What can hang from each mark:
q410: q138 q486
q372: q310 q438
q278: q922
q922: q609
q399: q438 q486
q895: q486
q425: q138 q612
q612: q425
q310: q372
q438: q372 q399 q609
q486: q399 q410
q138: q410 q425
q609: q438 q922

Each row was made from one small tree. The marks that hang from a mark follow it in brackets, in the order of their numbers. Every link used is in the known rows. Write each row's tree.
(in the rows, 128 means zero)
Known rows:
q372(q310 q438(q399(q486(q410)))): [ 92 130  72  78 159 104 151 150  77 162 145 129  93  96 184 185 162 111
  67  90 199  76 173 138 138 151 213 175 130  17 137 100 161 123 113 103
 132 183 123 143 162 124 134 104 138  98  95 149 126 109 126 144 103 121
 114 158 176]
q612(q425(q138(q410(q486(q399(q438)))))): [155 101  95  65 145  86 155 142  98  74 178 105  84  89 148 164 150 133
 110  94 133 131 164 133 115 158 169 180 144  55 109 102 132 125 135 136
 156 200 149 113 130 141 110 141  79 106 143 145 133 123 136 157 123 147
 116 138 119]
q372(q310 q438(q399(q486) q609(q922))): [123 150  96  91 126 135 170 144  69 156 102 110  59  91 147 151 149  75
  74  90 200  86 132 152 104 140 204 190 121   8 186  97 148 144 122 117
 179 158 131 120 147 147 153 102 164  85  89 152 119 123 144 162 131 126
  95 149 181]
q278(q922(q609)): [124 116 125 135 102 143 140 114 137 141 107 131 133 121 156 140 114 131
 133  96 132 137 120 123 137 123 116 138 139 105 152 118 121 133 112 173
  94 129 101 115 100 133  87 123 123 117 117 128 114 131 115 129 132 105
 138 117 115]
q372(q310 q438(q399(q486) q609)): [103 141  84  87 122 140 157 155  85 148 122 112  67  95 155 148 164  76
  85 102 197  85 131 141 120 146 208 189 112   6 175 108 145 133 107 113
 176 154 139 126 129 134 144  93 155  87  95 139 119 127 151 161 128 120
 103 149 172]
q410(q138(q425(q612)) q486(q399(q438(q609)))): [206  63 130  69 102 118 178 148  98  53 168 103  30  99 137 109 177 101
 154 107 133 139 137 136  96 140 171 171 128  61 144 111 119 106 137 153
 180 198 132 103 128 168 116  88  98 117 143 141 138 118 170 180 153 150
 141 147 130]
q438(q399 q609(q922)): [152 162 127 117  96 156 147 121 122 146  92 128  93  96 122 112 128  82
 119 116 139 100 123 148 105 124 134 151  94  87 151 110 122 138 123 144
 157 147 122 113 137 142 160  82 169 120  97 117 124 138 159 136 168 121
 120 141 155]
q399(q438(q372 q609) q486(q410(q138(q425)))): [171 105 109  83 172  88 151 175 105 104 152 101  32 115 143 131 191 109
 108  89 140 103 161 126  69 135 187 172 112  79 122  90 108 135  88 131
 148 213 137 123 141 131 167  54 123 113  96 131 113 116 153 169 131 119
 124 131 177]
q895(q486(q410(q138))): [152 102 118 111 130 123 118 130 106 133 157 143 101 145 138 141 174 146
 125 105 119 145 142 146 131 134 136 139 153 114 123 110 118 109 123 139
 124 174 128 107 166 148 121  92 114 130 119 142  98 130 142 127 136 124
 131 136 141]
q612(q425(q138)): [133 125 116  99 145 123 131 129 120  95 151 141 119 113 145 142 100 125
 122 113 129 129 135 150 106 123 142 138 142 104 127 127 132 140 130 135
 112 161 131 120 122 115 134 145 126 124 132 121 130 126 116 132 127 131
 101 135 109]
q922(q609(q438(q399))): [147 169 101 126  75 129 127 130 158 121 104 117 123  88 155 130 114  91
 116 108 122 128 141 127 110 146 125 154 124  95 147  94 146 127 107 169
 129 135  79  99 133 127 100 128 138 126  77 134 138 151 138 147 152  91
 150 152 137]
q438(q372 q399 q609(q922)): [152 179 125 110 100 162 154 119 130 152  88 126  73  92 137 101 131  58
 119 114 149  73 138 146  87 120 145 155  76  88 160 103  99 129 115 146
 149 162 116 130 132 128 170  60 188 130  81 123 136 138 168 136 169 109
 133 140 189]
q310(q372(q438(q399(q486) q609))): [143 120 111  96 105 141 163 144 124 126 132  82  65  87 143 129 149  89
  88 133 187  92 175 148  68 135 182 155 117  28 157 138 112  86 109 105
 169 142 154 129 117 120 139  70 125 103 108 135 133 120 150 177 139 130
 145 138 173]
q922(q609(q438(q372(q310) q399))): [130 177  77 105  94 126 145 128 141 141  94 123  97  89 182 145 123  59
 104  94 161  87 152 134  98 141 157 174 104  64 165  81 145 130 101 170
 127 157  71 123 128 107 110 114 170 123  50 153 145 141 139 148 136  73
 145 159 180]
q895(q486(q399(q438(q372(q310) q609)) q410)): [175 151  68  82 151 113 167 156  92 164 129 103  71 100 158 166 208 101
  84  78 169  82 177 133 101 123 199 177 107  35 133  68 103 107 120 138
 174 201 120 170 126 114 110  39 150  86  98 111 113  98 163 156 130 112
  83 153 213]
q372(q438(q399(q486))): [104 134 105  98 121 112 139 143 111 130 146  99  96  94 143 144 146 109
  86 119 176 102 150 125 139 164 188 168 131  53 152 123 137 108 120 116
 155 140 137 117 148 141 132 124 120 110 104 155 127 128 143 152 124 134
 144 139 162]
q138(q410(q486(q399(q438))) q425(q612)): [194  75 121  92 147  82 171 133 106  62 159  89  80  92 145 158 159 106
 146 107 145 138 189 122 111 153 169 164 132  76  91 111 119 116 137 131
 146 192 142 129 134 150 117 126  84 132 126 141 149 120 149 163 117 147
 147 131 113]
q399(q438(q609) q486(q410(q138(q425)))): [171  87 108  93 166  80 143 175  96 100 152 101  50 118 131 139 185 129
 108  91 131 131 142 127  91 137 178 165 132  78 114  94 125 146  98 121
 150 201 143 105 146 148 158  76 101 101 113 124 105 117 142 165 130 130
 113 135 143]
q438(q372 q399(q486(q410)) q609(q922)): [161 170 112  97 138 131 152 119 118 164 100 127  64  92 152 130 165  76
  91 100 157  67 167 144  86 127 167 159  89  71 134  90  90 113 107 145
 135 196 121 140 165 126 190  30 181 108  79 112 128 116 171 141 152 109
 127 135 206]
q895(q486(q399 q410)): [166 138  93 119 131 109 130 120 120 155 136 125 144 117 140 158 165 148
 111 110 137 118 175 134 146 141 133 141 127  94  95 101 112  95 140 136
 141 170 125 145 155 122  95  80 113 117 132 119 110 115 155 131 133 141
 114 138 160]
q425(q138(q410(q486)) q612): [179  78 144 102 140 142 151 101 127  58 173 149  67 126 165 124 138 110
 173 100 118 153 159 151 104 122 144 132 155 111 117 123 100 117 134 154
 105 182 146 119 146 137 151 127 126 142 140 121 149 120 128 129 122 108
 128 127  69]
q609(q438(q372(q310) q399(q486(q410))) q922): [151 182  80  82 155  85 165 123 102 170 103 119  75  74 174 172 157  63
  60  79 178  62 186 154  82 139 208 169 131  58 134  68 144 123 120 144
 129 200  89 131 177 123 173  95 165 117  65 162 146 107 142 143 120 106
 117 159 219]
q372(q310 q438(q609)): [110 132  99 101 140 155 164 162  72 146 118 131  86 125 154 140 141  99
 110  98 172  98 125 136 102 119 183 167 120  42 173 112 158 152 107 107
 154 131 130 139 106 122 113 115 162 100 117 123 127 129 122 143 133 120
  70 153 148]
q410(q138): [122  96 134 117 115 130 127 132 123 113 143 132 104 137 127 114 140 136
 136 128 121 139 110 134 131 135 124 139 136 128 144 122 131 120 129 134
 134 144 124 103 139 149 127 132 114 137 134 152 119 133 134 135 139 132
 143 130 129]
q310(q372(q438(q399))): [121 118 115 100 103 138 158 138 127 125 140 101  97  84 155 136 118 107
  91 142 181  91 188 152  83 136 166 137 126  49 142 142 135  84 123 100
 138 132 132 138 119 117 105 110 116 136 109 154 146 121 132 154 127 130
 162 150 159]
q372(q310 q438(q399)): [ 85 138  89  91 123 135 152 147  88 150 135 130 102  95 165 155 129  94
  90 112 192  80 144 139 140 147 193 171 118  30 161 115 169 135 121 112
 147 145 118 136 132 128 113 134 145 120  95 161 134 125 126 141 119 124
 120 162 162]
q372(q310 q438(q609(q922))): [129 146 110 103 149 151 182 149  59 152  93 133  77 118 150 146 132  93
  97  91 173 102 127 153  87 112 181 172 128  48 184 101 162 165 120 110
 153 133 121 135 125 134 126 124 172  95 111 134 127 126 118 139 135 122
  60 150 155]
q922(q609(q438)): [158 156 113 134 108 123 136 137 148 112  99 116 131 115 146 133 119 115
 125 104 105 152 135 124  95 130 122 146 138 123 144  97 145 134 108 161
 121 119  87 105 126 125  90 145 135 118 100 128 139 142 118 144 140  91
 122 139 121]

Write each row's tree:
[138 120 107 111 162 119 131 128 117  93 144 140 117 118 146 159 104 119
 134 107 132 132 157 144 103 130 134 149 135 103 101 120 128 150 116 129
 103 170 145 121 124 113 148 148 122 129 118 118 126 137 113 127 125 123
 100 124  91] -> q612(q425(q138(q410)))
[145 167  89  87 147 129 161 121  94 180  94 137  60  91 168 151 169  62
  81  85 184  53 162 151  95 125 188 174  88  46 143  80 115 128 105 139
 138 209 118 149 162 121 188  37 192  99  71 129 127 109 160 142 136 103
 109 145 214] -> q438(q372(q310) q399(q486(q410)) q609(q922))
[180  63 127  85 100 116 158 110 112  60 167 133  77 114 147 118 142 115
 169 123 139 141 142 136 128 157 139 159 130  94 122 127 122  99 147 156
 145 194 128 112 148 158 109 115  91 145 149 160 139 128 164 156 142 156
 164 135 126] -> q410(q138(q425(q612)) q486(q399))
[139 157 109 105 100 145 136 131 144 143 118 107  69 100 135 113 163  72
 116 120 154  79 139 126 106 142 160 163  80  73 152 116  85 108 104 147
 163 166 141 130 128 123 179  47 164 110  85 118 126 131 177 152 150 110
 151 128 191] -> q438(q372 q399(q486) q609)
[140 112 110 114 119 111 143 113 114 116 135 123 124 121 137 140 156 133
 142 118 132 119 151 120 145 162 121 166 112  89 102 113 126 119 131 135
 153 163 150 127 142 141 105 111 100 127 144 142 127 138 154 133 139 145
 143 127 133] -> q138(q410(q486(q399)))
[148 160 115 108 143 151 167 125  93 156  82 135  73 121 145 125 135  70
 117  98 162  83 123 148  77 104 157 161 101  87 165  96 122 153 120 140
 145 155 117 147 124 120 160  84 192 109  97 129 132 122 140 138 141 106
  88 134 183] -> q438(q372(q310) q609(q922))
[167  80 116  90 136 101 140 124 123  90 162 133  69  94 162 147 154 100
 129 110 160 119 179 147 117 151 171 149 128  82  99 116 116 102 120 141
 107 221 119 112 174 145 174  84 113 141  97 137 131 116 157 151 127 132
 166 141 135] -> q438(q399(q486(q410(q138(q425(q612))))))
[129 149 106 109 135 159 155 135 106 152 106 138  80 127 150 127 147  77
 128 108 158  81 125 133  96 112 156 155  92  76 156 109 119 141 105 135
 143 153 126 156 100 106 148  79 180 115 100 114 130 126 140 136 138 101
  99 137 174] -> q438(q372(q310) q609)
[126 152  87  78 154 123 175 145  60 170 106 131  64  89 170 168 167  88
  65  77 194  71 160 158 101 131 214 190 119   6 159  83 152 141 109 112
 151 184 122 134 163 137 158  74 172  82  90 133 122 110 139 150 131 118
  84 159 187] -> q372(q310 q438(q399(q486(q410)) q609(q922)))
[165 156  92  89 140 117 189 141  90 150  92  88  60  83 138 137 165  82
  81  89 177  73 141 133  86 115 186 184 104  51 162  74 120 130 144 138
 183 172 108 156 121 131 127  84 164  88 111 141 136  99 154 163 137 122
  89 146 208] -> q486(q399(q438(q372(q310) q609(q922))))
[140 153 107  89 146 127 163 146  85 155 113 121  72  90 159 146 161  96
  75  89 164  81 171 147  94 131 190 177 115  32 148  92 137 126 109 118
 147 175 125 131 167 140 158  67 162  95  94 124 124 120 149 145 147 125
  99 154 175] -> q372(q438(q399(q486(q410)) q609(q922)))
[149  82 112  94 103  98 143 121 110  88 162 130 100 123 129 116 136 135
 151 123 135 126 119 130 145 176 127 170 110  88 123 119 142 133 135 144
 163 186 140  99 152 153  99 114  81 140 144 172 117 146 166 151 143 164
 162 134 140] -> q410(q138(q425) q486(q399))
[169 112  95  68 137 110 163 152  95  75 162 105  62  93 142 147 161 117
 120  87 128 123 152 138  92 140 168 188 126  35 121  99 121 138 119 140
 172 202 157 115 116 138 123 103 105  93 144 116 128 127 148 164 146 139
  92 141 121] -> q612(q425(q138(q410(q486(q399(q438(q609)))))))
[161  92  89  87 156  66 147 158 107 106 157 103 100  93 139 145 161 149
 107 102 143 113 169 123 124 147 158 167 119  84  90  88 144 128 129 125
 143 205 118 125 149 140  99 104  81 128 130 149 121 112 146 151 125 153
 126 149 151] -> q486(q399(q438) q410(q138(q425)))
[146 188  95  97 117 115 166 119 116 158  90 114  82  77 162 142 122  49
  87 102 172  69 156 151  84 136 184 165 117  74 162  82 152 138 129 149
 143 165  86 121 148 122 150 124 175 137  68 171 149 124 139 141 139 106
 122 160 206] -> q609(q438(q372(q310) q399) q922)
[129 169  82  95 117  98 148 130 129 148 120  98  76  83 157 151 152  57
  81 107 181  74 156 135 104 156 202 172 123  62 153  94 135 117 117 146
 153 169 108 122 143 121 158 114 144 121  70 166 140 116 148 158 123 108
 139 148 207] -> q609(q438(q372(q310) q399(q486)))
[151 145  67  80 161 111 172 161  95 162 122 112  69  88 166 153 191 101
  82  82 169  57 172 123  94 112 196 174  94  43 128  73 122 118 117 129
 154 199 110 179 118 106 115  50 159  91 111 110 138  91 150 151 130 117
  86 156 203] -> q486(q399(q438(q372(q310) q609)) q410)
[143  99 113  74 166  77 141 163 109 119 171 102  51 117 150 144 202 135
  83  97 136 110 159 122 102 131 190 155 149  95 130  95 106  95 119 131
 135 199 120 128 161 144 151  92 107 110 114 160 127  98 136 158 112 118
 148 128 183] -> q399(q438(q372) q486(q410(q138)))
[136 173  72 104 102 106 142 130 138 138 101 105  86  85 176 155 140  62
  90  93 166  96 149 131  99 158 174 185 117  57 163  84 133 118 101 170
 139 167  87 115 142 117 127 111 156 105  53 161 140 132 145 169 123  78
 149 140 191] -> q922(q609(q438(q372(q310) q399(q486))))
[128 154  76  84 140 132 146 136 108 172 118 137  67  96 170 152 179  69
  94  93 180  52 165 139 108 132 189 170  81  40 134  91 112 121  93 135
 137 203 127 155 142 108 178  27 183 102  76 114 125 112 163 145 135  99
 120 144 206] -> q438(q372(q310) q399(q486(q410)) q609)
[142  92 112 111 158 102 130 140 111 108 147 154 109 134 147 132 129 138
 138 111 128 124 150 137 116 142 128 140 119 119  94 109 145 149 105 125
 100 188 126 118 152 126 133 107 112 151 116 139 112 135 130 124 132 136
 130 136 127] -> q486(q410(q138(q425)))
[169  58 154  90 116 126 150 119 105  56 174 148  66 132 149 119 138 112
 176 121 125 158 129 148 113 144 145 139 149 113 133 135 129 119 128 149
 124 183 131  95 148 160 136 127 100 155 131 157 136 136 141 149 134 135
 163 134 106] -> q410(q138(q425(q612)) q486)
